Known rows, with every way that one mark hangs from another:
tatiz(zigikid): [2.8, -1.8, -10.5, 7.5, -10.4, 4.9, 12.0, -12.4, 10.0, -14.6, -10.6, -9.6, -1.4, 4.4, -0.2, -8.2, 4.7, 0.7, 2.9, -9.8, -13.8]
sugo(zigikid): [5.7, -2.4, -6.6, 9.5, -11.2, -1.7, 6.2, -14.5, 9.8, -16.1, -16.4, -2.8, -4.8, 4.6, 0.6, -13.9, -1.6, -6.1, 0.5, -10.8, -21.4]
revo(napi(ripeva tatiz)): [2.0, 4.7, 2.4, 1.3, -5.2, 0.5, 3.7, 2.1, -7.6, 10.3, 4.8, 1.2, 13.2, -6.4, 1.1, -7.9, 11.5, -1.8, -5.1, -0.5, 3.0]
zigikid(dazi retipup): [2.6, -10.4, -7.0, 7.0, -2.2, -4.4, 46.6, -10.0, -2.4, -13.0, -18.8, -4.5, -5.7, 11.8, -0.1, -12.4, 5.9, 1.5, 4.0, -13.8, -9.5]
revo(napi(ripeva tatiz zadob(zigikid(retipup)))): [2.8, 6.0, -3.2, -5.5, 5.1, -3.3, 21.5, 8.6, -21.1, 14.9, 20.8, -9.9, 1.6, 2.8, 3.9, -1.7, 11.7, 5.1, -4.6, 3.1, 8.9]
zuvola(rezit(vufu)): [2.7, -6.1, 16.8, -4.4, -16.0, -8.9, -6.2, -7.1, 13.0, -9.6, -7.7, 3.9, 6.5, -1.0, -5.3, 2.8, -0.6, -6.3, 7.2, -5.0, -23.5]
zuvola(rezit(napi)): [5.1, -2.7, 6.1, -5.1, -13.2, -5.9, -5.0, -4.0, 12.0, -10.7, -8.2, 0.9, 6.7, -0.6, -8.4, -4.2, -2.8, -5.3, 4.9, 1.4, -0.8]
zadob(zigikid): [3.2, -2.0, -12.2, 5.7, -9.0, 2.5, 14.7, -11.0, 6.6, -14.6, -3.9, -8.2, 4.9, 0.9, -1.4, -10.3, 3.9, -5.4, 2.9, -8.8, -23.0]
napi(revo ripeva tatiz zadob): [-3.1, 4.6, -3.8, -2.7, 8.3, 3.4, -21.1, 2.4, 1.0, 12.4, 7.6, -0.5, 9.3, -5.4, 4.4, -3.8, -5.9, 0.7, -3.3, -2.0, 8.8]
zuvola(rezit(napi(zadob(zigikid)) vufu(ripeva))): [-2.1, -1.5, 17.5, -9.1, -8.1, -7.1, -20.1, 6.2, 3.8, -12.4, 6.0, 8.9, -2.7, -2.5, -7.8, 15.0, -6.5, -1.7, 5.4, 11.8, -6.5]
vufu(rezit ripeva): [-11.2, -5.0, 8.1, 12.3, -11.6, 0.8, -5.0, -7.3, 10.8, -22.5, -20.6, 10.6, -6.9, 0.0, -1.2, -6.5, -0.4, -8.7, -3.4, -6.0, -12.4]
napi(revo ripeva tatiz zadob(zigikid(dazi))): [0.6, 1.7, -16.2, -2.4, 18.1, 3.5, 8.6, 4.0, -6.7, 10.1, 11.3, 1.1, -8.6, -2.1, 4.0, 2.1, -1.1, 3.5, -2.5, -3.3, -5.5]
revo(napi(tatiz)): [7.9, 2.5, 13.4, -0.5, -12.4, 4.0, 0.1, 1.2, -4.9, -5.5, -2.2, -5.3, 13.5, -4.8, 1.7, -10.8, 8.3, -2.3, -5.5, 0.7, 3.7]
revo(napi(ripeva zadob)): [-1.9, 5.7, -1.8, 1.6, -8.0, -0.5, -10.3, 2.9, -7.4, 9.8, 5.8, 1.6, 12.4, -6.0, 1.3, -8.3, 2.1, 0.7, -2.4, -3.2, 3.5]
sugo(zigikid(dazi retipup)): [7.5, -9.5, -12.1, 10.3, -0.2, -7.8, 48.0, -12.9, -2.8, -14.5, -21.5, -2.0, -21.0, 15.8, 1.8, -12.1, 2.9, 0.0, 2.8, -15.0, -19.1]
vufu(rezit(napi(revo tatiz zadob)) ripeva): [-8.6, 2.3, 18.2, -1.0, 4.0, 5.9, -40.2, 10.4, 2.6, -8.1, -4.6, 10.1, -5.7, -5.2, 1.4, 4.8, -12.4, -4.3, -9.3, 11.6, 22.6]
napi(revo tatiz(zigikid(retipup))): [5.3, -1.4, -4.8, -0.9, 5.7, 2.8, 12.8, -5.0, -1.2, -5.1, -4.5, -13.8, -6.5, 9.4, 4.9, -2.0, 2.6, 1.6, -0.4, -7.3, -1.6]
rezit(napi(ripeva tatiz)): [-2.0, 2.5, -4.7, 2.8, -0.4, 1.0, 4.6, -0.6, 2.5, 9.8, 0.2, 0.1, 13.2, -4.1, -3.3, -5.2, 5.5, -1.2, -0.1, 6.3, 14.0]
tatiz(zigikid(dazi)): [4.7, -6.3, -13.6, 9.0, -4.1, 4.5, 33.3, -11.4, 5.1, -15.5, -16.2, -5.2, -12.2, 7.8, 0.1, -6.1, 6.1, 4.8, 3.5, -11.1, -16.9]
zadob(zigikid(dazi retipup)): [4.4, -9.1, -17.3, 6.2, 1.1, -3.5, 55.2, -9.4, -5.7, -13.6, -9.2, -7.4, -11.6, 12.4, 0.1, -8.5, 7.8, 0.4, 4.3, -13.4, -21.2]
rezit(napi(revo tatiz zadob) vufu(ripeva)): [-5.0, 1.7, 24.7, -5.2, 1.4, 2.9, -44.0, 10.2, -0.8, -3.3, 0.0, 9.6, 10.2, -8.3, 0.6, 10.6, -12.7, -1.4, -2.0, 13.1, 17.3]
vufu(rezit(napi) ripeva): [-10.6, -3.2, 9.1, 10.9, -10.5, 0.6, -11.1, -2.0, 9.3, -18.4, -18.0, 12.9, -4.3, -1.9, -5.0, -2.6, -3.1, -9.1, -2.9, 3.4, 2.1]
vufu(rezit(napi(zadob(zigikid(dazi)))) ripeva): [-7.4, -4.1, 0.4, 6.8, 2.2, 3.1, 8.6, 4.8, -1.3, -17.1, -7.6, 11.0, -22.7, 1.5, -2.7, 4.8, -4.2, -0.2, -2.8, 6.6, 0.5]

Rows:
[0.0, 5.9, -9.0, -2.1, 5.8, 3.5, 3.2, 5.8, -3.3, 12.0, 17.0, -6.6, 6.8, -3.2, -1.8, 0.9, 2.4, 3.4, -1.2, 10.7, 15.4] | rezit(napi(ripeva tatiz zadob(zigikid)))
[-3.6, -3.7, 19.8, -6.3, -6.9, -8.8, -38.7, 1.7, 8.7, -10.5, -8.1, 21.5, 2.3, -5.1, -7.7, 13.0, -11.7, -10.8, 5.8, 4.6, -10.7] | zuvola(rezit(napi(revo) vufu(ripeva)))
[-5.1, 4.1, -8.7, -1.2, 5.9, -1.8, -27.7, 4.3, -0.5, 16.7, 14.7, 7.0, 7.3, -6.5, -1.6, 13.6, -8.7, -5.8, 4.2, 4.7, -7.9] | rezit(napi(revo ripeva zadob(zigikid)) vufu)
[-0.9, 6.1, -10.9, -1.9, 10.5, 6.9, -14.1, 1.2, 1.5, 11.5, 10.2, -5.3, -2.6, -1.2, 5.3, 2.5, -2.1, 6.1, -2.2, -1.4, 6.0] | napi(revo ripeva tatiz(zigikid) zadob)
[4.5, -9.2, -14.8, 7.6, -0.3, -1.3, 53.1, -11.0, -2.0, -13.2, -15.5, -9.8, -17.6, 16.1, 1.2, -5.9, 8.4, 6.8, 4.8, -13.3, -12.0] | tatiz(zigikid(dazi retipup))
[-4.4, -1.6, 24.1, -10.6, -4.8, -7.0, -49.0, 7.8, 5.6, -7.9, -1.6, 17.7, 2.7, -6.4, -5.6, 14.7, -18.2, -5.6, 4.0, 8.0, 1.7] | zuvola(rezit(napi(revo zadob) vufu(ripeva)))
[-2.4, 2.3, -8.3, 0.9, 5.8, 1.6, -9.9, -3.4, 3.8, 9.1, 0.6, 3.0, 9.0, -4.9, 2.4, -5.7, -0.1, -5.3, -2.4, -6.1, -3.6] | napi(revo ripeva tatiz)
[-6.3, -1.0, -0.8, 6.8, -7.3, -5.1, -4.0, -3.8, 5.3, 11.4, -2.7, 9.3, 15.0, -4.4, -5.8, 3.6, 1.7, -6.0, 6.2, 2.3, -5.4] | rezit(napi(ripeva) vufu)
[0.5, 1.4, -15.2, -0.9, 16.8, 6.2, 6.6, 2.3, -3.3, 10.6, 5.6, -0.4, -14.6, 1.3, 5.5, 4.7, -0.3, 10.1, -1.9, -3.2, 3.9] | napi(revo ripeva tatiz(zigikid(dazi)) zadob)
[6.7, -2.3, -3.5, -1.6, 4.9, 6.5, 26.2, 1.1, -3.2, -8.9, 3.7, -10.6, -6.2, 1.9, 3.0, -4.9, 2.5, 7.9, -1.8, 0.2, -0.6] | napi(tatiz zadob(zigikid(dazi)))
[2.3, -1.2, 18.6, -12.4, -6.1, -6.8, -43.6, 5.8, 7.2, 0.8, 2.8, 7.2, 7.7, -5.6, -4.8, 12.6, -15.9, -5.4, 4.5, 6.1, -0.3] | zuvola(rezit(napi(revo zadob) vufu))
[-3.8, 3.9, -21.7, 0.2, 7.1, 1.3, -14.2, -2.3, 1.6, 7.4, 11.3, 0.4, 2.8, -4.3, 1.9, -2.2, -6.1, -3.7, 1.0, -7.6, -14.9] | napi(revo ripeva zadob(zigikid))
[0.1, 2.3, -11.6, 5.2, 1.1, 3.9, 18.1, -6.5, 4.5, 4.6, 1.3, -6.8, -1.3, 1.9, 1.1, -2.8, 10.9, 4.3, 0.3, -2.7, -2.6] | napi(ripeva tatiz(zigikid))
[-7.0, -3.5, 15.0, 6.2, -13.0, -1.9, -15.0, -3.2, 5.9, -13.6, -13.4, 11.8, 11.1, -3.5, -6.0, 3.1, -2.7, -6.2, 4.5, 5.0, -3.9] | rezit(napi vufu(ripeva))
[0.0, -3.3, 31.5, -7.7, -9.3, -7.0, -14.9, 5.1, 6.3, -10.4, -4.8, 12.3, 3.6, -4.0, -7.6, 11.9, -1.3, -3.2, 2.9, 14.1, 4.7] | zuvola(rezit(napi(tatiz) vufu(ripeva)))
[0.6, -2.0, -12.9, 1.4, 14.1, -0.6, 48.2, 0.7, -11.1, 9.5, 3.3, -9.6, -17.5, 12.2, 4.2, 0.7, 10.1, 16.6, 0.8, -3.1, 10.7] | napi(ripeva tatiz(zigikid(dazi retipup)) zadob)
[3.1, 5.9, -1.6, -3.9, 3.6, -1.1, 19.0, 6.5, -19.5, 15.0, 13.7, -12.2, -3.7, 6.3, 4.9, 0.6, 11.6, 11.8, -3.6, 2.3, 16.7] | revo(napi(ripeva tatiz(zigikid(retipup)) zadob))
[1.2, -3.2, -18.8, 3.2, 18.5, -1.4, 37.2, -3.2, -8.8, 9.8, -1.5, -1.7, -19.5, 11.1, 4.0, 3.1, 7.6, 6.1, 0.8, -9.5, -4.5] | napi(revo ripeva tatiz(zigikid(dazi retipup)))
[-0.1, 1.4, 12.7, -10.8, 3.6, -8.9, -26.6, 5.8, 4.8, 17.6, 7.8, 14.6, 7.2, -7.1, -5.5, 15.7, -4.1, -7.5, 3.0, 8.9, -0.7] | zuvola(rezit(napi(revo ripeva tatiz) vufu))
[6.7, 4.3, -0.7, -1.6, -10.9, 3.7, -4.5, 2.3, -8.2, -7.3, 8.3, -8.6, 6.9, -2.8, 1.5, -7.2, 2.3, -0.5, -2.5, -1.7, -7.0] | revo(napi(zadob(zigikid)))
[-7.5, 2.5, -0.8, 3.2, 6.4, 1.3, -19.9, 3.5, 5.3, 14.3, -1.0, 10.4, -1.6, -5.8, -0.6, 3.1, -3.2, -9.2, -6.0, 5.0, 8.2] | vufu(rezit(napi(revo ripeva tatiz)))
[4.0, 1.2, -1.6, -5.9, 7.8, 4.4, 2.2, 0.7, -4.4, -2.7, 3.1, -17.1, -6.7, 8.4, 7.2, 0.2, -3.3, 7.4, -1.9, -3.6, 11.4] | napi(revo tatiz(zigikid(retipup)) zadob)
[-4.7, 5.0, 8.3, -4.9, 7.0, 0.0, -34.0, 8.8, -0.6, 21.2, 11.3, 6.7, 14.2, -8.8, 0.2, 11.5, -8.2, -1.3, -0.4, 10.5, 14.6] | rezit(napi(revo ripeva tatiz zadob) vufu)
[7.0, 0.7, 18.3, -14.4, -5.7, -1.3, -12.9, 6.9, 6.2, -4.2, 4.3, -6.1, 7.2, -2.6, -4.1, -0.6, -4.9, 3.8, -0.4, 12.2, 23.4] | zuvola(rezit(napi(tatiz zadob)))
[-0.9, 2.1, -9.1, -0.3, 7.8, -0.5, 27.4, -1.0, -6.1, 10.1, 8.2, -15.2, -6.3, 9.5, 3.8, -1.0, 8.0, 12.2, 0.5, -1.2, 13.3] | napi(ripeva tatiz(zigikid(retipup)) zadob)
[4.7, 3.7, -0.5, -4.6, 3.5, 10.1, -17.0, 0.1, 3.5, -4.3, 3.4, -13.3, -1.3, 0.0, 5.9, -0.7, -5.8, 5.4, -3.5, -1.4, 6.4] | napi(revo tatiz(zigikid) zadob)
[9.7, 6.3, 7.7, -6.8, -5.8, 6.6, -2.0, 7.5, -11.7, -3.8, 13.8, -12.9, 7.8, -4.1, 3.4, -5.4, 5.6, 2.9, -6.1, 5.2, 4.4] | revo(napi(tatiz zadob(zigikid)))
[-6.4, 2.7, -12.9, 1.6, 3.2, 0.9, -23.1, -3.1, 4.6, 8.4, 2.3, 3.5, 8.9, -4.9, 2.2, -6.3, -9.5, -3.1, 0.4, -8.9, -3.4] | napi(revo ripeva zadob)
[5.9, -1.0, -8.2, 2.8, 7.4, -2.6, 51.0, 2.4, -20.0, 11.4, 2.2, -3.5, -15.7, 10.3, 2.8, 0.8, 19.5, 9.9, -1.5, -3.8, 2.5] | revo(napi(ripeva tatiz(zigikid(dazi retipup))))
[-3.7, 1.2, 7.5, 2.6, -2.3, -2.4, -1.4, 1.4, 2.2, 14.5, 3.1, 5.1, 15.7, -5.4, -3.7, 6.2, 5.4, -2.2, 2.0, 9.1, 6.3] | rezit(napi(ripeva tatiz) vufu)
[-8.8, 5.1, 2.9, -0.3, 9.3, 3.1, -31.8, 9.3, 3.1, 17.2, 6.9, 7.0, -0.9, -7.0, 1.5, 5.5, -7.8, -4.2, -7.3, 9.2, 20.5] | vufu(rezit(napi(revo ripeva tatiz zadob)))
